What can hang from each mark:
q340: q684
q257: q425 q959
q684: q159 q425 q637 q662 q959
q425: q225 q766
q225: q637
q898: q684
q959: q766

Each row was made from one small tree. Brackets hold a mark, then the marks that hang from it, in the order of their numbers. Every link used is in the known rows. Write each row's tree.
In the rows, 128 means zero.
Known rows:
(q425 q225 q766): [106 116 125 138  90 144  97 112 160  99 124 123 157  71 179 146 126  75
 103 127 106 131 115 109 168 107 165 159 107 159 127 100 123 128 107 155
 158 105 133 132 145  87 128 115 116 128 139  99  98 116 132 157 132 171
 134 124 130 119 137 161 139 137 133 115 112 114 142]
(q340 (q684 q425)): [138 158 139 117 124  96 126 192 127 159 125  93 105 115 100 112 140 111
  92 120 113 128 138 156 147 113 145 112 122 146 120 129 136 126 153 119
 132 152 104 135 139 156 123 112 153 134 121 163 143 126 116 150 118 127
 119 106 102 115 126 121 102 139 138 150 109  94 141]
(q257 (q425 (q225 q637) q766)): [ 68 140 103 122  81 160  92  89 173 100 120 129 202  49 222 190 138  88
  60 132  73 115 111  81 205 118 199 142 141 142 123  92 101 132 149 187
 170  88  93 144 154  51 153 104  78 122 133 106 135 103 108 145 109 216
 125 141 117 112 104 201 133 153 123 112 121 100 134]
(q898 (q684 q425 q662 (q959 q766))): [112 120 165 109  69 122  98 164 121 111  71 142 118  72 116 110 166 127
 118 112  96 159  89 136 116 105 118 124 128 174 155 137 147 107 112 157
 160 178 106 172 125 130 117 153 139 120 143 151 154 111 127 163 122 136
 123 123  94 158  84 107 114 174 181 179 110 113  65]
(q898 q684): [133 118 115 133 123 122 148 119 118 104 126 122 144 106 109 107 137 116
 151 128 151 127 123 107 123 119 140 102 103 139 128 132 122 114 121 126
 141 122  92 153 119 117 129 122 116 136 134 123 126 123 138 110 125 106
 144 121 102 145  98 119 114 136 148 148 101 137 101]
(q898 (q684 q159 q637 q662 q959)): [186 130 158 133  81 131 129 182 147 112  82 104 125 121 102  86 182 137
 131 122  86 165  64 122 111 110  81 137 103 159 133 157 136 101 138 166
 186 183 180 214 122 114 109 150 103 146 146 149 135  78 132 161 101  95
 114 105 103 193  27 135  91 169 171 162 117  81  62]
(q257 q959): [125 119 123 153 128 128 139 138 140 126 142 158 141 147 151 154 136 103
 122 140  97 100 120 108 142 133 124 146 133 145 125 109 121 131 154 139
 137 118 107 131 142 143 149 136 128 125 118 128 127 128 108 117 130 155
 118 117 126 112 122 143 124 153 128 126 118 133 157]
(q257 (q425 q225) (q959 q766)): [ 74 121 117 142  97 154 105 122 142 107 145 199 170  90 214 199 127 121
  63 138  86  92  86 128 191 154 153 158 163 135 130  96 124 121 142 149
 120  81  79 148 134  70 180 132  90 113 129 106 114 162  76 150 117 241
 127 144 117 116 115 170 160 149 148 134  89 124 157]
(q340 (q684 q159 q425 q662 q959)): [169 154 174  95  85 112 109 239 152 138  82  74  69 143  83 106 169 145
  83 109  70 163 113 177 118  90 108 148 118 174 128 121 166 117 139 153
 153 205 167 204 154 165  99 128 128 133 148 163 161 100 117 187 118 112
 108 104 118 150  84 129  87 161 144 176 107  59  94]
(q684 q662 (q959 q766)): [112 114 160 109  86 140  85 139 110 114  78 155 123 118 133 134 137 151
 126 124  90 152 100 157 117 131  97 151 145 144 136 145 149 106  95 152
 132 157 139 145 119 137 123 166 124 111 135 140 143 121 124 163 128 140
 113 134 129 140 105 115 139 151 165 154 140 107  89]
(q898 (q684 q159)): [159 110 122 126 118 120 161 134 144 109 121  99 125 121  89 109 148 126
 130 133 144 144 114 125 116 112 131 126 102 129 141 128 127 115 131 136
 142 122 127 184 133 109 125 120 104 129 145 131 126 110 128 133 116 117
 144 114  98 156  98 123 110 147 141 156  84 121 106]
(q425 (q225 q637) q766): [ 89 131 109 122  96 151  99  87 172 106 116 104 181  53 186 166 122  51
  72 130 101 131 119  93 182 112 185 147 114 150 135 117 104 137 130 179
 171 104 124 130 142  68 136 110 103 132 131 124 126  99 128 152 123 180
 119 124 117 102 121 193 116 153 127 117 125 105 131]
(q898 (q684 q425 q662)): [143 127 139 133  91 130 120 187 132 129 112 127 140  98 105 117 174 133
 120 112 103 148 103 107 118 102 133 105 100 183 144 117 133 127 127 148
 180 164 127 180 127 144 108 128 131 136 134 164 146 117 146 124 142 104
 146 124 107 150  95 107 107 171 159 157 105 132  80]
(q684 q425): [119 146 151 121 122 116 122 163 139 156 124 120 109 109 121 124 145 115
 104 114 108 138 123 131 127 120 140 121 136 147 137 125 136 141 138 135
 142 150 123 135 136 132 125 135 159 127 121 145 141 115 125 142 125 148
 126 114 123 125 140 138 127 139 121 134 123 120 124]
(q340 q684): [140 150 115 120 132 110 134 163 119 136 127 105 117 145 101 121 121 113
 110 139 129 115 143 149 146 121 133 117 108 124 116 126 131 116 147 100
 111 132  99 129 123 155 125 111 124 140 132 133 130 135 121 135 120 108
 121 120 109 120 122 122 110 139 144 143 112 103 139]
(q684 q159 q425 q637 (q959 q766)): [130 143 210 105  94 100 100 183 155 142  80 109  76  73 124  99 164 129
  79 122  85 173  81 176 123 126  96 152 174 128 151 172 140 126 136 162
 143 170 160 167 128  88 136 174 161 116 133 155 135  88  89 215  95 197
  80  82 101 146  91 164 121 147 156 162 127  71 113]
(q257 (q425 q225) q959): [ 94 146 109 148 104 151 118 137 153 102 173 183 175 105 206 187 144 120
  70 134  60  87  94  98 182 153 154 153 143 154 118  85 123 129 159 152
 138  97  99 164 156  91 165 112  78 123 126 110 123 148  89 131 119 205
 140 150 122 127  96 177 142 148 124 122  96 115 150]
(q257 q425 q959): [105 132 121 147 120 137 135 146 149 128 144 182 152 138 185 173 150 147
 104 143  72  66  99 101 160 147 142 142 158 136 118  92 116 129 177 149
 132 106  80 146 146 120 161 124 103 119 122 105 134 139  89 118 118 194
 123 135 124 112 103 152 134 155 128 119 108 121 153]
(q684 q159 q425 q662): [157 124 160 111 103 127 116 214 161 138 102  98 106 130 104 132 176 149
  91 114  95 168 101 146 112  92 121 154 130 161 147 110 149 145 124 155
 163 166 193 194 150 133  94 136 139 128 136 169 152 112 132 167 137 130
 128 105 129 148 112 129 119 164 132 155 119 105  94]
(q225 q637): [109 145 116 114 133 133 129 108 137 133 117 114 156 109 139 152 132 103
  95 127 118 137 136 107 147 133 152 115 133 123 144 140 109 135 146 150
 135 122 112 128 128 102 142 122 114 122 120 135 158 116 127 116 120 134
 110 123 115 111 124 159 112 141 125 129 138 126 112]
(q959 q766): [104 115 135 123 128 123 112 115 113 126 110 148 124 105 135 139 108 122
 115 144 145 138 127 151 129 135 118 135 152 106 134 144 129 124 111 126
 115 112 111 124 114 116 143 146 131 118 125 122 122 143 110 146 130 166
 119 123 123 117 140 122 144 141 147 142 125 129 130]
(q257 (q425 q225)): [106 144 112 130  96 149 105 126 148 103 160 153 153  93 181 166 132 132
  82 109  97 118 112 111 172 139 162 133 146 141 119 101 118 120 127 136
 128 104 122 157 138  78 147 114  81 126 143 112 117 147 106 142 112 185
 152 159 127 147 115 153 147 113 117 122 105 106 125]

Which tree is each row?
[ 59 141 100 128 105 150 106 101 158 109 138 189 201  71 221 212 126  82
  31 142  70  95  93 104 207 156 169 150 168 128 142 112 107 125 163 175
 136  73  63 147 144  49 191 123  78 106 123 130 138 143  69 141 105 246
 110 140 106 102 104 198 141 162 138 139 101 118 143] => (q257 (q425 (q225 q637)) (q959 q766))
[149 157 138 119 110 112 112 224 135 153 109 101 104 138  97 128 160 129
  88 113  97 135 124 159 142 107 132 121 109 173 119 117 145 129 146 129
 153 177 132 158 134 179  99 119 143 127 130 166 152 127 134 150 133 102
 125 116 113 127 116 110 103 162 148 157 113  95 103] => (q340 (q684 q425 q662))
[ 78 118 129 134 114 131 116 134 131 122 131 202 156 121 190 186 135 130
  94 159  90  72  95 126 168 151 138 149 174 114 127 108 115 124 160 147
 120  85  71 140 131 100 175 148 108 109 120 104 129 154  74 135 117 212
 114 130 109 106 101 153 156 166 147 136 103 125 161] => (q257 q425 (q959 q766))
[ 79 154 157 109  72 140  74 115 183 120  89 100 152  30 183 145 147  63
  52 103  52 151 106  97 165  98 181 148 140 176 140 118 123 143 140 208
 188 150 118 145 165  77 132 123 131 121 139 127 146  64 109 177 111 202
  97 111 109 111 105 212 115 159 126 125 134  83 117] => (q684 (q425 (q225 q637) q766) q959)
[142 156 143 144 115 101 133 167 143 140 122 115 131  80 115  91 173 100
 122 122 108 141  86 100 132 122 127  89 122 145 135 152 112 134 161 141
 185 154 110 156 122 126 130 136 143 145 118 162 138  94 122 137 106 134
 122 100  80 152  83 134 105 145 162 157 106 112 103] => (q898 (q684 q425 q637))
[159 164 172 129 105 124 108 184 179 141 135  88 107  73 136 121 166  97
  47 109  96 173  85 145 158 123 128 149 148 151 147 143 132 145 138 150
 175 154 191 184 148  80 133 133 136 147 118 170 119  96 104 196 105 186
 115 100 118 156 101 180 121 124 128 141 109  79 121] => (q684 q159 (q425 q225) q637)
[ 69 136  98 144  89 160 102  98 186 109 125 171 211  74 245 220 145  69
  47 147  43  75  94  66 215 130 197 163 146 158 127  83  94 139 175 204
 175  77  77 147 162  56 170 104  77 112 117  96 133 112  92 131 111 238
 117 128 114  93  96 218 131 185 129 107 105 104 161] => (q257 (q425 (q225 q637) q766) q959)
[121 148 195 117  73 127  74 193 133 148  74 144 107  84 136 111 173 130
  93 112  63 171  70 164 124 124  97 138 155 156 145 169 146 121 122 168
 170 200 156 155 120 127 123 181 154 127 123 172 148 103 114 191 117 162
  88 104 112 146  84 138 126 160 172 158 147  87  88] => (q684 q425 q637 q662 (q959 q766))
[ 77 125 125 137  76 157  90 115 168  98 132 152 179  71 210 180 139 101
  80 128  79 105 107  99 190 117 173 154 131 154 117  86 119 126 128 163
 157  90 106 149 152  77 141 115  88 118 145  85 109 121 112 150 117 209
 144 143 126 126 113 163 150 141 133 112  99 101 142] => (q257 (q425 q225 q766))
[150 198 170 125  91 106  94 194 152 140 125  83 103  74 128  99 149  87
  62  93  60 151  99 153 167 124 128 124 130 172 110 163 145 110 154 139
 161 190 127 157 135 127 135 126 136 154 139 167 129 101  98 194  88 160
  99 113 100 147  82 175 101 122 151 158 112  52 120] => (q340 (q684 (q425 q225) q637 q959))
[129 159 127 102  92 147  97 184 189 122 113  77 144  87 131 164 171 111
  18 109  82 189 104 132 153  99 152 149 124 171 158 119 140 146 129 180
 181 155 193 199 164  70 124 117 106 127 127 182 164 103 130 179 124 164
 117 120 124 139 111 185 103 165 131 150 122 104  77] => (q684 q159 (q425 (q225 q637)) q662)
[136 167 195 120 104 106 101 173 148 151 106 121 100  93 139  97 166 119
 114 107  68 145  89 131 120 121 112 117 168 154 129 158 136 132 154 158
 166 193 140 136 135 123 127 156 156 137 135 153 138  85 108 166 105 154
  95 104 114 145  90 163 118 134 143 142 152  83 108] => (q684 q425 q637 q959)
[ 99 136 176 122  66 137  78 129 172 118 104 118 131  53 172 131 151  72
  85 104  64 148 102 118 151  95 153 158 138 190 128 109 139 137 114 175
 173 157 123 153 166  99 116 134 143 129 150 118 125  82 117 188 120 199
 118 121 122 130 125 173 130 134 139 123 117  79 124] => (q684 (q425 q225 q766) q959)
[153 112 149 115  98 113 140 127 149  98 103 102 112 113  96  91 151 128
 145 112 119 150 101 123 104 108 114 128 112 147 136 135 135 103 126 146
 146 149 118 188 141 113 118 133 108 127 159 118 129  88 117 149 102 119
 125 115 103 169  70 128 106 147 154 157  95  99  85] => (q898 (q684 q159 q959))
[ 99 165 194 115  74 126  71 151 145 133 109 129 113  46 161 113 149  93
  65 104  72 173  76 154 154 139 115 143 179 149 142 169 140 119 122 157
 156 166 136 147 127  74 150 156 146 132 129 158 123 101  89 205  97 209
  91 114  98 148  99 180 134 118 157 154 125  82 107] => (q684 (q425 q225) q637 (q959 q766))
[110 126 185  92  82 120  85 155 163 111 103 109  85  59 135 124 145 124
  53 102  90 179 102 173 142 113 125 168 167 144 150 133 152 122 100 150
 134 149 151 184 151  71 131 141 131 118 151 149 126 109  90 225 106 213
 106 112 121 152 113 170 144 125 142 161 105  81 111] => (q684 q159 (q425 q225) (q959 q766))
[151 138 156 124  90 111 109 230 163 146  76  70 107 131 103 126 170 110
  79 143  79 141 111 155 147  71 146 162  91 175 134  97 144 135 131 158
 174 161 170 191 153 156  94 126 139 123 138 148 146 102 128 177 129 134
 113  80 117 128 110 128  97 193 157 159  95  67 133] => (q340 (q684 q159 (q425 q766) q662))
[ 95 128 186 118  86 116  92 146 156 133  80 129 106  76 155 114 150  99
 119 120  64 131 111 117 130  92 144 153 147 173 133 111 129 138 131 179
 176 163 119 131 159 128 112 142 168 112 144 109 139  75 115 167 122 178
 105 101 118 120 121 146 126 156 144 133 127  92 138] => (q684 (q425 q766) q959)
[132 116 202 113  64 126  89 197 178 131  64 103 100 107 136 117 175 132
  91 123  51 160  91 137 112  66 122 180 132 195 149  96 151 130 118 195
 195 182 185 193 165 127  87 155 146 115 151 129 145  72 133 191 128 154
 105  95 137 148  94 148 115 191 147 144 124  72 102] => (q684 q159 (q425 q766) q662 q959)
[160 160 201 117 106 105 114 196 168 148  95  90  81  90 119  85 180 127
  92 109  66 172  82 148 115 116 100 143 164 149 143 159 141 135 152 163
 167 184 174 168 148 116 128 154 146 130 137 158 143  69  95 190  93 166
  88  83 112 155  80 170 113 135 143 148 134  69 111] => (q684 q159 q425 q637 q959)
[121 171 192 110 100  89  96 189 124 153  89 113  85  80 117  92 139 108
  83 126  78 142 104 176 141 131 110 122 153 127 123 175 137 118 150 131
 136 179 106 132 112 137 141 150 163 131 124 162 141 108  88 197  88 172
  76  90  85 132  90 152 106 146 165 169 125  64 132] => (q340 (q684 q425 q637 (q959 q766)))
[109 125 184 122  70 136  77 174 157 131  68 131 117  91 148 122 173 127
 115 112  53 144  93 118 118  84 128 159 125 197 136 104 143 132 121 188
 188 187 149 159 158 146  95 150 150 109 145 134 142  76 138 165 134 149
 114 111 127 135 110 133 117 171 152 137 135  91 102] => (q684 (q425 q766) q662 q959)
[ 82 152  91 131 112 156 118 115 169 104 157 166 202  94 213 202 141  94
  40 133  55  88 101  86 200 146 178 147 159 146 129  94 107 134 185 174
 151  88  81 157 154  58 180 107  68 117 116 126 145 130  87 124 111 213
 114 149 112 111  92 199 129 155 114 120 106 110 139] => (q257 (q425 (q225 q637)) q959)
[147 133 192 104  82 131 105 214 163 132  83  96  84 124 110 112 180 161
  99  96  68 174  95 153  98  96 101 159 144 179 142 122 158 128 122 165
 166 198 187 197 159 143  94 146 133 124 147 157 155  97 125 182 125 136
 116 113 127 154  87 131 110 158 134 155 128  82  81] => (q684 q159 q425 q662 q959)
[125 118 199 115  88 110 104 157 175 133  72  92  86  79 137 106 160 112
 102 115  72 150 104 128 116  81 142 168 151 168 146 104 138 133 129 183
 174 157 157 170 172 111 103 141 154 105 153 118 132  68 113 187 117 182
 101  95 124 131 105 162 121 160 136 143 119  73 135] => (q684 q159 (q425 q766) q959)
[109 164 123 110  92 152  87 164 169 127 116 107 159  82 147 172 155  98
  40 100  75 177 109 118 166 111 162 132 116 177 145 127 131 146 129 174
 187 158 153 161 144  90 124 112 109 130 119 177 157 108 140 152 134 157
 124 130 125 126 113 171 111 163 133 144 136 118  87] => (q684 (q425 (q225 q637)) q662)
[ 92 128 185 100  97 111  90 142 124 134  91 141  97  77 135 116 139 136
 107 113  92 150 116 162 115 126 122 139 170 142 151 138 136 127 122 148
 130 160 101 131 135 121 127 157 162 113 135 138 144 110  95 178 114 177
 104 119 107 120 121 138 131 138 150 157 133 105 112] => (q684 q425 (q959 q766))
[129 109 184 114  78 107 123 154 170 120  73  90 101  63 124  86 171  97
 116 123  90 146  96 114 111  72 145 144 121 171 148 112 131 122 131 178
 183 152 117 187 161 107 109 138 143 123 151 115 134  59 120 174 113 162
 114  86  96 145  86 148 108 174 156 155  93  81 105] => (q898 (q684 q159 (q425 q766) q959))
[140 149 177 147  81 127  96 174 200 135 114  80 123  53 161 118 167  73
  45 128  74 165  79 129 170  94 153 164 130 166 141 130 127 144 130 175
 201 137 184 177 153  80 121 130 136 133 129 153 108  73 116 212 111 208
 111  78 114 147 107 197 125 150 144 132  97  72 139] => (q684 q159 (q425 q225 q766) q637)
[109 113 172 119  77 111 107 136 149 117  79 119 122  53 131  93 161  96
 140 117  84 123 103  93 121  88 152 125 112 185 136 108 126 123 140 175
 185 157  84 156 143 134 117 137 150 122 154 111 134  71 127 148 114 156
 119 101  93 136  92 141 114 167 161 145  98 100 112] => (q898 (q684 (q425 q766) q959))
